Each row was made from one walk, in order. Every step used is in the known rows, and no mark comes twice. Write each row's walk.
Known rows:
k -> p -> u -> y: [ 42  -5  16 -15 -38  36  33 -29 -25 -48  29  47  24  11  12  41 -12  30
 -49   7 -42 -16  11  -8  -1   2 -24   4  13]
j -> z: [ -7   7 -20   8   1  -4   6   3  -5  15  28   7   1  12   8  -5   0 -25
  24  11  16 -22 -10  18   3  15  15  10  14]
x -> u -> p -> b: [ 47   4  29   0  12 -12 -15   0 -15 -15 -19 -12  10 -11 -14 -18  25 -28
 -50 -21   2   6  -5  -1  24   8  12  42  16]
u -> w: [ 34   4  -6 -17   2   1 -17  -1 -13  -3 -23  -3  18  22  -5 -22 -10   5
  -7 -16  -2  -8  -3   9   3 -11 -30 -14  20]
p -> k -> w -> j -> z -> u -> x: [ -4 -13 -12 -27 -32 -16  19  23 -57  19  75  48  31  60  66  -6 -60 -30
  -8   7  28 -75  35   6  39 -23   1  23  33]
y -> u -> p -> b -> e: [ 13  26  20 -13  57  -1 -13   9  -2   1  62   6  14   1 -15 -37  45 -35
 -34 -52  42 -33 -28 -30 -25   6 -30  12  31]
w -> k: [  9   0 -14 -27 -11 -26  -5   6  -1 -27   1   9   4  -8   1   7  -7 -10
  10  -5  30  23  10  -2  17 -13   9  -5 -20]
w -> j -> z -> u: [-12 -12 -16   9   3   1  29   8 -37 -30  24  11   6  43  46  -7 -36 -43
  35  17  -2 -32  -4  23  15 -29  -5   0   3]
b -> p -> u -> z: [ 58  10  27 -24 -13  38  40 -31 -31 -42   3  19 -17   1   1  40  20  21
  14 -23  15 -12 -11  30  20 -14 -54  43  -6]
p -> b -> e: [  9  24  24   0  39  16   5  21   2   9  61   2  22 -24 -42 -16  29  -9
 -23 -32  17 -41 -24  -5 -42   9   6  19  19]
y -> u -> x: [  2 -15 -22  -9  -7  -9  -2 -27   5  14  41   8   7  14  35 -32   4  -9
  10 -36  -1 -33  15   2   7   5 -18   5  16]
e -> b -> p: [  3  14  15 -22 -25  13 -13   4  -4  29 -10  -2   0  -9  -1  13 -16 -25
 -24  -2 -25  38 -43   6  24   6 -39  35 -43]
w -> u: [-16   7  -2 -29 -13  -9   9  13 -32 -16  -7   3  10 -16  -1  20 -26  -1
 -21   0   5  23  -7   5 -14 -11  -6  -4   9]
e -> b -> p -> u: [ 18  12  38 -39 -21  31  14 -10 -23   0   0  10  -7 -23   3  38   6  -6
 -31 -14 -21   7 -34  14  22   4 -53  46 -14]
x -> u -> p -> k -> w -> j: [ 35  -9  31 -48  11 -20 -20  22 -45  -5  -7  39  20  13  15  28 -27 -21
 -51  15  42  -6  52 -41  53   0 -14  15  15]
j -> w -> k -> p: [  8  23 -46 -10 -22  19  -3  20 -29 -23   5  37  20  19   0   4 -43 -22
 -44  41   3  39  14   5  24 -20 -10 -12 -12]
j -> z -> u -> p: [ 11  16  -8   6 -22 -13  -2   0 -45 -15  -9  -2  -3  50  56 -38 -19 -62
  -2   9  14   9 -33  15  27 -14   0   2  12]
y -> u -> w -> j -> z: [  4 -17 -37 -20  44  -4   2  -1 -20  -9  39  17  21  51  22 -22 -14 -27
  39 -15  21 -63  13  10  12 -16 -52 -15  37]
u -> w -> k: [ 43   2 -20 -46 -10 -26 -21   6 -15 -30 -22   5  22  14  -3 -16 -16  -8
   3 -19  25  13   7   5  21 -22 -20 -20  -2]
b -> p -> u -> w: [ 68   4  26 -40   6  23  23 -28 -26 -23 -24  30   4  21  -1  17  11  12
 -12 -28  -2 -11 -25  19   2 -27 -69  20  21]
p -> k: [-15  16  13 -15  17 -14 -25  18   8   4  25  19 -12  -5  -7   9  15   1
 -21   0  28 -34  23  -1  19  17   3   5  15]
j -> z -> u -> x: [ 10  -3 -28  13 -47  -4  16 -16 -35   4  30   3  12  42  63 -47 -28 -48
  22  -7 -10 -32 -16  43  18  -4  17  17  17]
y -> u -> p -> k -> w -> j -> z: [-19  -1 -11 -46  33 -33  -9  29 -31  18  73  54  11  50  39   8 -18 -34
 -18   8  81 -58  38 -45  42  -9 -35   4  42]
w -> k -> p -> b: [  6   4 -21 -21 -19 -15   8  31  -8 -27  37  14  21  -9 -31  24 -14  11
 -48  -7  21   5  15  -1  -9 -25   1  17  -3]
u -> y: [ 29  -5  12   5 -18   3   4 -22  12 -20  16  21  24  20  11  -8  -5  -3
  -6   1 -37   1 -12 -17  17   9  10   0 -13]
y -> u -> p -> k: [-13  19   9 -29  36 -30 -43   9   3  -1  25  24 -18  17  21 -16  28 -26
 -34 -21  52 -25  20 -27  36  10 -34  -3  26]
w -> k -> p: [ 10   1 -34 -28 -34  -9   1  17 -21 -31   6  22  13  -2  -3  31 -31   1
 -24  14  22  37  22  -3   0 -15  -8 -15 -23]
k -> w: [ -4  -9  -4 -11 -29  -8   4   9 -15  36  17   9  15  24   1  23 -28   3
 -27   4  22  10  22 -25  -3  -4   0  -8  19]
b -> p: [ 19   0  10  -6   1   5  16 -12   6   7 -10  18  -7  12   0  17  -1 -13
   2   4  -3  31 -31   1  -1 -13 -26  23 -25]
w -> k -> p -> b -> e: [ 18  25  -7 -27   4  10   6  37 -19 -21  65  23  37 -25 -43  18  -1  -9
 -45 -18  39  -5  -3  -8 -43  -5  -4   6  -3]
k -> w -> j: [  2 -26   1 -23  -4   2  28  16 -28  10  18  25  28  20   9  31 -46  17
  -6  14  12 -10  25 -36   2 -34 -18   0   2]
z -> u -> p: [ 19   9  13  -1 -22 -11  -9  -3 -40 -29 -38  -8  -5  37  48 -31 -19 -38
 -26  -5  -1  33 -24  -3  23 -29 -16  -6   0]
w -> k -> p -> u -> x: [ 54  -8 -15 -57 -55  16  35 -14 -48 -50  24  44  26 -19  30  28 -22  29
 -24 -13   7 -15  25  13   7 -26 -20  18  -1]

Write each row's walk:
[ 49   3  18  -8  -1  -7 -22 -17 -25 -20 -50  -6   2  -2  12 -10   3 -40
 -24   0   2  36   3  -4  31  18   1  12  -1] | x -> u -> p
[ 13   0   7   4  18 -10  28  23 -46 -39  21  11  19  40  36 -39 -18 -38
  -6  -4   7 -40 -36   5  25 -55  -6  41  12] | w -> j -> z -> u -> p -> b
[ 38  11   0 -20 -38  49  27  -9 -54 -52  17  13  -3  -8  -1  48  -6  47
 -23  -6   9 -28  31  27   5  -3 -46  14  16] | k -> p -> u -> z
[  4  19  20 -21  17  -8  -9   9  13  11  13  39 -19   7  -5  24  14 -11
 -19   2  24  -3  -7  -1  18   1 -24  27 -11] | b -> p -> k
[ 13  18  10 -45 -11 -15  -1  15 -51 -29 -40   9  14 -11  19  -6 -28 -10
 -37   2  12  44 -30 -15   3 -28 -19   6   0] | w -> u -> p
[-13 -10  15 -40  14 -14   1  37 -20  15  43  47  17  16   1  39 -32  18
 -27  14  41 -44  52 -36  22 -18 -15   5  15] | p -> k -> w -> j
[ -4 -19 -20 -15  -5  -1  32  22 -36  22  48  31  30  35  17  25 -48  -7
  17  26  28 -32  17 -18   4 -20  -1   9  16] | k -> w -> j -> z
[  8  20 -27  -9   2   2  -8  12  -7 -19   1  24  12  15   6 -21 -18 -36
  -9  20  13  25   4   3  41 -17   9  -4 -11] | j -> w -> k
[-10  23   0 -56 -40 -18 -13  38 -56   1  38  20  11   4 -12  47 -41  18
 -50  -5  67 -14  51  -3  25   1 -14   6  32] | p -> k -> w -> u -> z
[ -3 -12 -16  -5  26   7  30  11 -20 -12  30  22  14  11  17   2 -19 -13
  46  21   6 -40  -3   7   8 -16  -1  15  -2] | w -> j -> z
[ -2   1 -23   2   2   2 -12 -17  -3 -17  35 -15 -16  20   4  -2  13  -6
  21 -34  32 -26  30  14  22  14 -35  -6  10] | y -> u -> z
[ 26  12  23  -7  16 -11  -2  16  -9 -10  -1   1  13  -4 -12 -33  20   5
 -39 -19   8  -8 -29 -19   9 -26  -3  38   8] | u -> p -> b
[-16 -21 -20   0 -27  -8  34  17 -54   7  42  18  22  66  46  16 -66 -38
   8  21  22 -23  15   0  12 -33  -4  -6  23] | k -> w -> j -> z -> u
[ 14  24  25 -34  20 -18 -34  20 -12  -7  -7  26  -7  -1  11 -16  12  -5
 -36   0  34 -11   0 -21  34  -1 -11  13   6] | u -> p -> k
[ 59  -3 -22 -30 -22 -15 -23  14 -29 -36  -3   0  38   5 -40  14 -17 -18
 -63 -23  14  11  36  22  10  -2 -14   4  23] | x -> u -> w -> k -> p -> b
[ 10  26   7  -1  14  35   9  30 -16   5  64  15  33 -17 -45  12   6   3
 -55 -12   8 -28 -11  -6 -61   7 -13  13  17] | k -> p -> b -> e
[ 39  35  37 -16  41  11  -3  21 -17  -5  27   8  28 -19 -24 -38  28 -13
 -37 -31  23 -18 -47 -24 -25  -5  -8  29  11] | u -> p -> b -> e
[  9   1  -8  27 -40  -7  12 -24 -15 -23  38  14  17  67  48 -23 -23 -58
   6   8 -28 -13 -22  16  29  10  23  -7   8] | j -> z -> u -> y
[ 44  -9  -1 -31 -42  40  39 -21 -47 -22  23  36  20 -11  27  19 -15  42
 -34 -10 -23 -36  13  17 -11 -12 -30  26  21] | k -> p -> u -> x
[ 52  15  31 -57 -19  30  -2 -14 -36  -4 -24  11  10   0  -2  14  -5  -1
 -39 -27 -25  -2 -37  23  26  -5 -84  33   6] | e -> b -> p -> u -> w
[ 11 -24 -17 -30  46  -1  -5  -3 -12 -23  10  13  18  37  12 -15 -13  -3
  16 -27   4 -42  22  -7   8 -30 -69 -24  24] | y -> u -> w -> j
[ 33   0 -20 -29 -34 -30 -21   2 -35 -47 -28  -7  15  45  27 -26 -36 -39
  -8 -26  19  23   5  22  28 -35 -22 -34   5] | z -> u -> w -> k
[  9   6   5 -48  15 -19   0  41 -46  16  40  58  25  32  28  10 -33 -13
 -19  28  62 -44  18 -37  41 -19 -14  22  22] | u -> p -> k -> w -> j -> z
[ 16  -1 -11 -41 -36  -4  17  -3 -41  -9   0  12  31 -19  26 -15 -37   8
 -14 -14 -14   2  -9  13  -6 -20  -1  19   4] | w -> u -> x
[ 51  -7  -1 -10  -1  -2 -32 -16 -19  -8 -41 -14  16  15  -7 -10  -4 -29
 -16 -15  -8   4  23  24  18  25 -15 -10  27] | x -> u -> w
[ 10 -11 -15 -51 -66 -15  22   7 -56  27  18  22  48   6  25  12 -66  12
 -41  -9   8  11  10 -11 -10 -21   1  13  23] | k -> w -> u -> x
[ 43  -8  17 -29 -21  23  33 -33 -27 -19  18  23  13 -17  31  -6   9  30
   0 -28 -14 -50   4  18   7 -10 -10  34  23] | p -> u -> x
[ 16  -7 -37 -40   8 -39 -31  -4   0 -25  12   3  10  34   4 -17  -1 -28
   5 -41  45  -2  25  -1  21 -12 -41 -35  18] | y -> u -> w -> k
[ 12 -12  -8 -17 -26 -13  26  17 -73  -6   8  24  27  71  63  -7 -66 -44
  -7  23  28   2  -7 -23  30 -49 -19   3  14] | k -> w -> j -> z -> u -> p
[-20   8   7 -27 -12 -22 -20  30  -6  40  44  30   4  19  -7  32 -14   5
 -49   6  49 -25  45 -25  15  12   2  -2  33] | p -> k -> w
[ 14  -1 -42 -33  -1 -27 -20  19 -10 -22  46  10  25  32 -27  -1  -9  -5
 -54 -44  36 -18  32   1  -5 -25 -49 -15  35] | y -> u -> w -> k -> p -> b
[ 14   8 -28   5 -21 -10  -9  -3 -40  -7  -1  -8  12  69  33 -38 -29 -53
   5  -7   3 -23 -14  42  13  -9 -16 -21  39] | j -> z -> u -> w
[ 47  30 -28 -26 -36  52  20   0 -63 -72  16  36  11   7   2  28 -24   9
 -34  13  19  -5  36  32  44 -22 -39  11   4] | j -> w -> k -> p -> u -> z
[  6  -1  27 -43  -9 -22  -8  35 -58 -14   5  39  14  54  48   7 -53 -19
 -52  10  41 -11  27 -40  44 -46 -30  -1  12] | z -> u -> p -> k -> w -> j
[-33  15   4 -54 -23 -32 -11  41 -38  24  35  32  15   3  -8  50 -41   3
 -69   5  53  -2  39 -22   3  -1   0  -4  42] | p -> k -> w -> u
[ -3  55   7 -44  21  -2 -28  36 -47 -18 -18  44  11   6  15 -24 -24 -31
 -76  26  19  12 -10  -8  45 -17 -18  15  24] | j -> w -> u -> p -> k
[-13  20  22 -48 -36 -11 -32  34 -13  67  33  27   4  10  -9  43 -29 -19
 -73   6  23  14   1 -20  39  18 -35  34  -8] | e -> b -> p -> k -> w
